Each row comes from the steps of one walk. Every step used is in the known rows, and no mark comes twice. Write the walk behind each row, first mark first.
(in the rows, 128 means zero)
Known rows:
S, D, Q, P, M, K: [118 124 151 156 131  97 112 139 111 119 101 176 154  43  77 169 151 113
 111 113 101 126 137 134 106 117 149 150  99  89 140 141 152 124 145 150
 129 112]
V, M, P: [115 134 148 145 117  88 147 139 128 121 115 142 148  86 104 121  99 101
 123 127 124 136 129 133  95 128 145 139 123 113 142 119 143 149 117 133
 139 111]
Q, D: [124 141 152 155 143  83 160 129 141 120 110 124 153  90 109 122 122  92
 120 115 152 121 118 134 127 124 133 134 131 147 132  97 158 145 124 135
 151 109]
V, M, K: [121 133 165 141 137  98 142 142 121 113 118 147 149  88 105 120 116 101
 121 132 109 129 135 132  98 127 119 146 118 116 139 115 141 143 126 131
 134 101]
G, P, Q: [122 133 144 120 143 103 170 124 119 116 109 150 159  92 110 123 112 101
 120 135 157 141 126 128 126 119 138 156 130 137 136 129 191 163 113 140
 125 108]
B, M, P, Q, D: [109 136 142 154 140  89 166 127 147 120 110 117 155  84  91 107  98  98
 126 114 101 114 119 138  99  87 169 119 127 128 133 106 181 148 116 146
 134 113]
G, P, Q, D, S: [128 134 144 135 145  95 177 126 145 118  96 147 181  97 105 143 115 103
 112 130 170 121 121 125 120 125 148 200 126 148 139 120 189 152  95 141
 144 107]
G, P: [128 139 145 120 142  88 153 129 119 121 113 155 152  77 118 123 119 100
 119 142 160 148 125 130 127 122 119 155 130 136 137 119 150 159 115 137
 133 110]
M, V, N: [ 92 144 167 118 115  90 136 134 107 122 117 137 153  45  91 127 131 113
 119 126 159 129 125 121 108 102 136 133 137 126 143 128 131 177 140 140
 134 123]
S, B, M, P, Q, D: [106 146 134 148 145  93 186 125 148 135 118 122 145  68  92  95  78  71
 126 106  98 111 118 135  95  82 171 119 145 116 129 114 180 152 105 142
 127 111]
G, P, Q, D, S, B: [125 146 138 132 149 100 192 127 146 135 106 151 166  77 109 127  95  74
 113 125 166 120 122 122 114 115 150 200 146 138 136 128 187 156  86 138
 135 105]
S, D: [106 143 149 136 133  91 154 126  99 131  92 134 157  59 106 144 121  96
 116 122 141 114 119 126 128 125 134 136 124 124 138 137 149 149 128 141
 124 113]
R, B, S, D, Q, P: [119 135 126 161 131  63 129 122 108 120 100 151 141  46  85 178 123  72
 109 100 137 120 130 143  75 145 160 133  96 130 155 169 141 129 122 136
 137 116]
M, P: [111 141 143 146 127  88 153 126 123 115 115 131 154  70 108 122 107 102
 121 125 110 135 123 128 126 117 143 119 140 133 136 124 148 149 117 138
 134 116]
S, B, M: [115 151 144 134 147  89 159 130 116 132 120 138 125  43 117  94  89  63
 120 108 136 129 125 130 100  78 127 120 148 113 125 128 140 157 115 132
 112  98]
R, B, M: [116 147 139 137 146  61 149 132 117 116 112 132 128  63 117 109 114  62
 115 106 145 128 125 139  88  96 115 122 127 127 145 129 146 154 113 134
 125 101]
Q, D, S: [125 142 149 159 140  84 159 130 141 116  98 128 170  81 112 141 123  94
 110 116 164 113 118 125 121 122 135 172 133 148 135 109 151 146 107 137
 149 107]
G, P, M, V: [121 134 156 119 130  90 144 140 113 121 126 184 162  65  93 137 139 120
 120 130 188 147 128 135 131  96 132 167 117  98 135 128 136 188 128 146
 133 119]
N, V, M, B, R: [127 140 158 135 126  78 162 141 101 105  84 150 167  68  84 122  87  75
 119 131 188 132 135 137 107 121 138 130 103 115 135 151 131 194  86 123
 150 103]
R, B: [117 145 144 143 141  63 162 127 120 115 113 132 139  77 117 122 123  63
 113 114 153 128 125 132 113 129 116 130 136 145 148 130 157 153 111 131
 136 106]
B, S, D, Q, P, M: [119 119 133 161 125  91 110 133 108 124 106 175 158  35  89 183 142 101
 114  95 142 122 131 144  97 120 171 141  87  91 136 161 135 134 131 142
 136 108]
G, P, M, B: [131 134 138 117 138  84 156 139 120 113 123 182 157  63 109 128 118  86
 130 133 198 145 131 130 138 102 130 159 123 105 134 128 142 188  94 142
 146  94]
M, B, S, D, Q, P: [125 132 130 159 125  86 131 121 106 107  93 149 151  39  78 170 103  86
 123 106 156 123 134 135  96 134 179 126 101 117 141 166 135 156 118 141
 141 108]
D, S, B, M, P, G: [106 156 130 154 138  80 165 136 117 130 109 148 146  12 116 122  73  45
 115 132 113 134 112 135  89  83 163 156 151 135 134 163 130 150  86 144
 109 118]
B, M, K: [117 141 160 141 155  93 140 134 114 107 117 138 143  57 111 106 112  98
 121 126  89 130 129 132 102  86 118 120 128 118 128 119 140 146 130 141
 116  99]
D, S: [119 142 149 148 136  93 151 129 117 113 100 139 164  69 123 141 119  94
 109 118 160 125 125 120 122 120 126 168 139 138 134 138 145 151 110 135
 128 101]
Q, P, M: [134 125 141 161 125  87 134 140 115 112 126 171 156  66 116 133 149 102
 122 102 166 139 136 139 114 106 139 129 120 102 129 120 149 151 135 141
 146 102]
B, M, V: [111 144 162 136 136  86 141 130 108 113 114 134 143  59  90 109 109 110
 118 115 155 130 125 137 103  78 135 125 129 113 131 123 132 179 144 142
 117 117]
G, P, M, B, R: [136 135 133 122 134  77 166 140 115 108  98 191 171  54 118 129 110  85
 130 133 205 149 131 138 139 101 119 134 116 112 126 151 135 202  97 127
 151 102]
Q, D, S, B: [123 152 145 155 148  86 175 128 142 132 106 134 156  62 115 128 102  66
 111 109 159 112 119 121 115 116 138 172 153 137 131 120 147 148  98 132
 141 101]
D, S, B: [113 152 144 142 142  94 169 127 117 129 106 143 152  50 124 125  98  65
 108 116 157 124 125 116 120 113 128 169 157 129 132 147 144 156 100 128
 121  97]
J, K: [114 134 162 149 144  96 150 107 119 112 115 120 154  67 124 116 121  94
 115 124 169 123 124 128 121 127 124 123 163 141 135 123 151 148 128 136
 129 101]
V, N: [ 96 140 152 116 122  88 140 135 114 126 115 134 150  48 119 123 132  92
 121 124 145 128 124 118 108 114 125 129 136 137 140 122 139 148 122 136
 141 106]
D, Q, P, M, K: [131 124 152 163 135  97 108 142 128 102 118 172 144  58  88 151 148 109
 110 111 110 140 142 134 107 107 137 145 115 103 133 127 156 130 144 141
 139 104]
G, P, M, K: [125 130 155 122 151  94 144 143 118 117 131 187 166  65 112 133 140 109
 124 143 121 147 132 133 130 104 114 161 117 105 133 124 142 155 115 146
 135 101]

Write each row's walk:
[111 134 144 158 131  93 175 122 147 117 110 118 167  97  91 120 108  99
 123 117 110 115 119 132 125 121 169 128 132 144 137 108 192 147 117 141
 147 120] -> M, P, Q, D
[126 143 143 145 134  80 171 130 113  99  83 139 163  60 117 116  94  77
 127 121 182 132 128 132 135 117 122 103 133 142 127 150 142 191 113 122
 146 105] -> M, B, R
[110 142 141 143 133  84 144 129 121 118 117 130 143  57 108 109  99  98
 121 122 103 134 123 136 101  86 144 111 133 118 134 122 138 151 119 141
 123 110] -> B, M, P
[115 153 154 137 160  97 158 134 115 126 125 142 130  39 111  92  93  71
 122 121  84 127 128 131 100  79 120 117 147 109 125 127 135 149 120 134
 111  94] -> S, B, M, K
[116 145 144 155 144 100 194 124 142 128 101 127 163  77 108 124  99  67
 112 104 154 104 119 121 117 115 152 176 151 138 133 130 188 150  96 134
 133  99] -> P, Q, D, S, B
[133 130 143 160 127  91 120 127 127 106 101 142 133  71  92 141 125 101
 108 110 149 142 137 130 105 130 144 140 128 135 137 123 164 134 146 134
 136 113] -> D, Q, P
[125 152 141 158 144  82 185 131 136 127  82 139 172  54 123 129  95  68
 111 113 168 114 119 129 120 113 126 149 146 145 125 142 139 160 101 117
 146 112] -> Q, D, S, B, R
[102 146 135 136 136 102 179 125 122 130 119 132 137  52 102  93  75  68
 123 109  94 124 124 131  96  77 161 114 152 109 129 139 174 160 107 139
 106 104] -> S, B, M, P, Q
[121 136 145 142 129  85 152 139 119 107 119 160 154  64 109 125 123  81
 130 111 186 131 128 127 139 101 134 132 127 103 128 130 145 183 108 142
 145  89] -> P, M, B
[125 139 163 132 129  85 151 138 108 109 105 144 151  77  74 120  98  72
 120 127 177 130 136 126 103 124 149 151 109 107 143 129 140 178  82 139
 145  93] -> N, V, M, B
[121 128 135 163 128  91 121 123 105 121  96 150 152  45  87 174 121 101
 113 105 133 122 131 138  93 136 170 131  99 123 137 159 136 128 134 139
 132 115] -> B, S, D, Q, P
[118 135 169 134 129  89 142 140 106 124 110 141 154  81  84 126 116  86
 111 127 155 129 132 130  98 123 140 155 107 112 142 123 141 153  99 136
 137 103] -> N, V, M
[111 132 140 138 125  89 129 135 116 120  90 147 141  54  74 169  86  78
 123 111 161 113 126 131  83 141 166 152  88 106 148 161 127 160 104 135
 136 101] -> V, M, B, S, D, Q
[121 155 140 147 140  87 178 129 111 124  83 148 168  42 133 126  90  65
 107 115 165 126 123 126 123 111 118 145 152 138 125 170 135 169 104 117
 127 106] -> D, S, B, R
[137 124 132 167 127  82 142 136 109  96 135 179 166  50 113 141 127  83
 138  97 182 134 144 144 108 107 164 111 108  96 124 146 124 181 106 140
 161  89] -> Q, P, M, B, S
[ 89 157 155 112 126  89 147 138 107 138 115 147 146   4 101 117 101  82
 114 114 156 120 124 117  73  65 139 163 149 101 139 149 111 176 112 136
 113 109] -> D, S, B, M, V, N
[108 129 157 137 101  87 119 148 107 120 132 177 163  36  94 139 161 124
 125 109 177 135 139 133  96  92 150 132 117  88 137 125 126 175 146 145
 147 121] -> Q, P, M, V, N
[125 129 144 119 141  88 146 142 118 125 125 184 157  69 119 134 138 100
 119 130 174 145 127 135 132 105 121 162 120 108 133 123 145 162 112 141
 139 103] -> G, P, M
[130 137 144 140 123  79 164 140 118 105  83 152 158  77 110 117  84  78
 129 124 192 130 133 137 107 128 124 118 119 122 131 145 135 192 113 117
 150 105] -> V, M, B, R
[ 89 151 155 111 123  59 136 137 110 124 121 136 131  32  93 116 126  81
 119 115 156 126 125 133  67  82 128 125 128 117 153 134 123 176 124 139
 130 119] -> R, B, M, V, N
[106 128 157 133 101  89  95 145 121 117 117 172 146  31  70 155 157 121
 111 105 170 139 136 127  87  96 156 151 112  96 143 132 138 161 155 143
 144 124] -> D, Q, P, M, V, N
[108 151 134 139 138  85 164 127 123 132 123 136 129  35 109  96  77  70
 122 116 100 134 124 131  99  79 144 110 155 107 130 129 137 155 109 136
 113 106] -> S, B, M, P
[135 134 139 168 125  78 146 134 107 105 109 152 154  57 116 134 124  78
 122 132 157 142 125 142 109 129 155 127 131 155 132 135 153 147 132 141
 137 125] -> Q, P, G
[116 136 151 160 141  99 174 126 143 114  95 124 177  97 107 136 122  94
 109 109 158 103 117 124 120 122 150 175 133 147 136 121 192 148 105 141
 140 106] -> P, Q, D, S
[109 150 133 143 138  60 154 129 122 118 117 132 134  61 110 112 102  70
 118 116 109 134 125 138  83  96 135 113 132 123 148 131 141 152 106 138
 128 110] -> R, B, M, P
[119 131 130 122 137  85 156 133  97 126 118 192 177  37 106 163 114  87
 136 126 179 129 127 138 124 110 156 151  91  89 135 163 116 184  84 149
 139  97] -> G, P, M, B, S, D
[121 130 132 168 127  82 122 129 101 118  91 156 153  26  88 185 116  78
 112 122 131 127 118 148  90 141 185 138  96 147 143 176 139 128 128 146
 128 135] -> B, S, D, Q, P, G
[109 134 136 146 132  85 151 135  95 121 114 167 170  35 103 158 118  79
 134 106 166 111 124 137 126 107 158 126  96  87 132 165 119 180  95 148
 140  93] -> P, M, B, S, D
[127 131 145 129 149  95 177 126 145 121 108 142 164 104 100 122 116 102
 119 132 159 126 120 131 124 123 145 161 125 147 137 101 195 154 114 145
 145 113] -> G, P, Q, D
[104 128 161 137 120 100 160 133 114 121 111 135 165  94  67 123  99  97
 113 127 113 127 130 131  95 120 173 148 110 105 147 135 179 154  93 141
 129 110] -> N, V, M, P, Q
[123 133 140 156 123  91 124 125 112 122  81 143 143  55  81 161 125 103
 107 112 142 128 132 129 103 136 153 145 111 123 141 140 160 128 147 141
 127 118] -> S, D, Q, P
[130 128 154 158 116  88 132 139 106 109 126 174 163  62  90 135 149 122
 121 105 181 138 140 142 116  98 150 131 117  92 129 123 140 178 153 147
 141 117] -> Q, P, M, V
[124 130 145 145 129  87 151 136 116 107 121 148 150  75 108 129  89  74
 135 115 174 125 136 137  91 128 150 129 107 112 138 142 121 179  96 130
 151  90] -> V, M, B, S
[108 139 138 143 136  89 139 121 109 115  88 136 148  41  77 166  92  78
 121 113 149 114 123 128 113 129 163 138 106 124 141 168 133 162 106 138
 133 102] -> M, B, S, D, Q
[114 131 143 153 115  80 148 145 126 121 111 146 150  68 103 131  97  76
 124 147 125 138 117 143  94 132 160 143 119 137 142 133 143 147 109 140
 133 131] -> V, M, P, G
[104 135 145 148 126 104 171 125 124 114 111 125 161  88 102 118 104 101
 121 121 108 128 124 128 126 115 159 124 139 134 138 134 189 154 118 142
 125 114] -> M, P, Q
[106 142 136 143 142  65 159 126  97 130 110 140 157  51 111 157 121  66
 119 109 137 110 121 142 100 137 142 123 106 127 151 165 130 149 101 138
 134 111] -> R, B, S, D
[117 136 181 136 141  95 140 144 106 116 116 147 158  76  77 125 117  96
 111 139 101 129 137 131  98 121 134 155 105 107 143 124 140 145 101 139
 132 100] -> N, V, M, K
[116 149 151 141 159  67 150 133 115 109 120 137 132  60 110 106 117  70
 118 122  94 127 130 136  86  94 110 119 127 126 142 130 143 145 117 137
 124  98] -> R, B, M, K
[ 90 155 158 107 125  91 145 137 109 140 126 139 131  12  92  99 101  81
 123 114 144 126 122 124  80  64 139 123 149 101 134 135 116 179 126 138
 115 115] -> S, B, M, V, N
[126 136 148 137 125  85 154 140 123 110 106 144 142  85 103 116  94  78
 129 121 183 128 133 128 104 127 131 142 124 111 139 122 143 178 106 132
 145  94] -> V, M, B
[101 149 132 145 136 101 179 124 124 127 110 136 154  47 110 111  73  70
 115 109 106 120 125 122  91  78 161 153 152 110 133 154 171 158  93 140
 104 100] -> D, S, B, M, P, Q
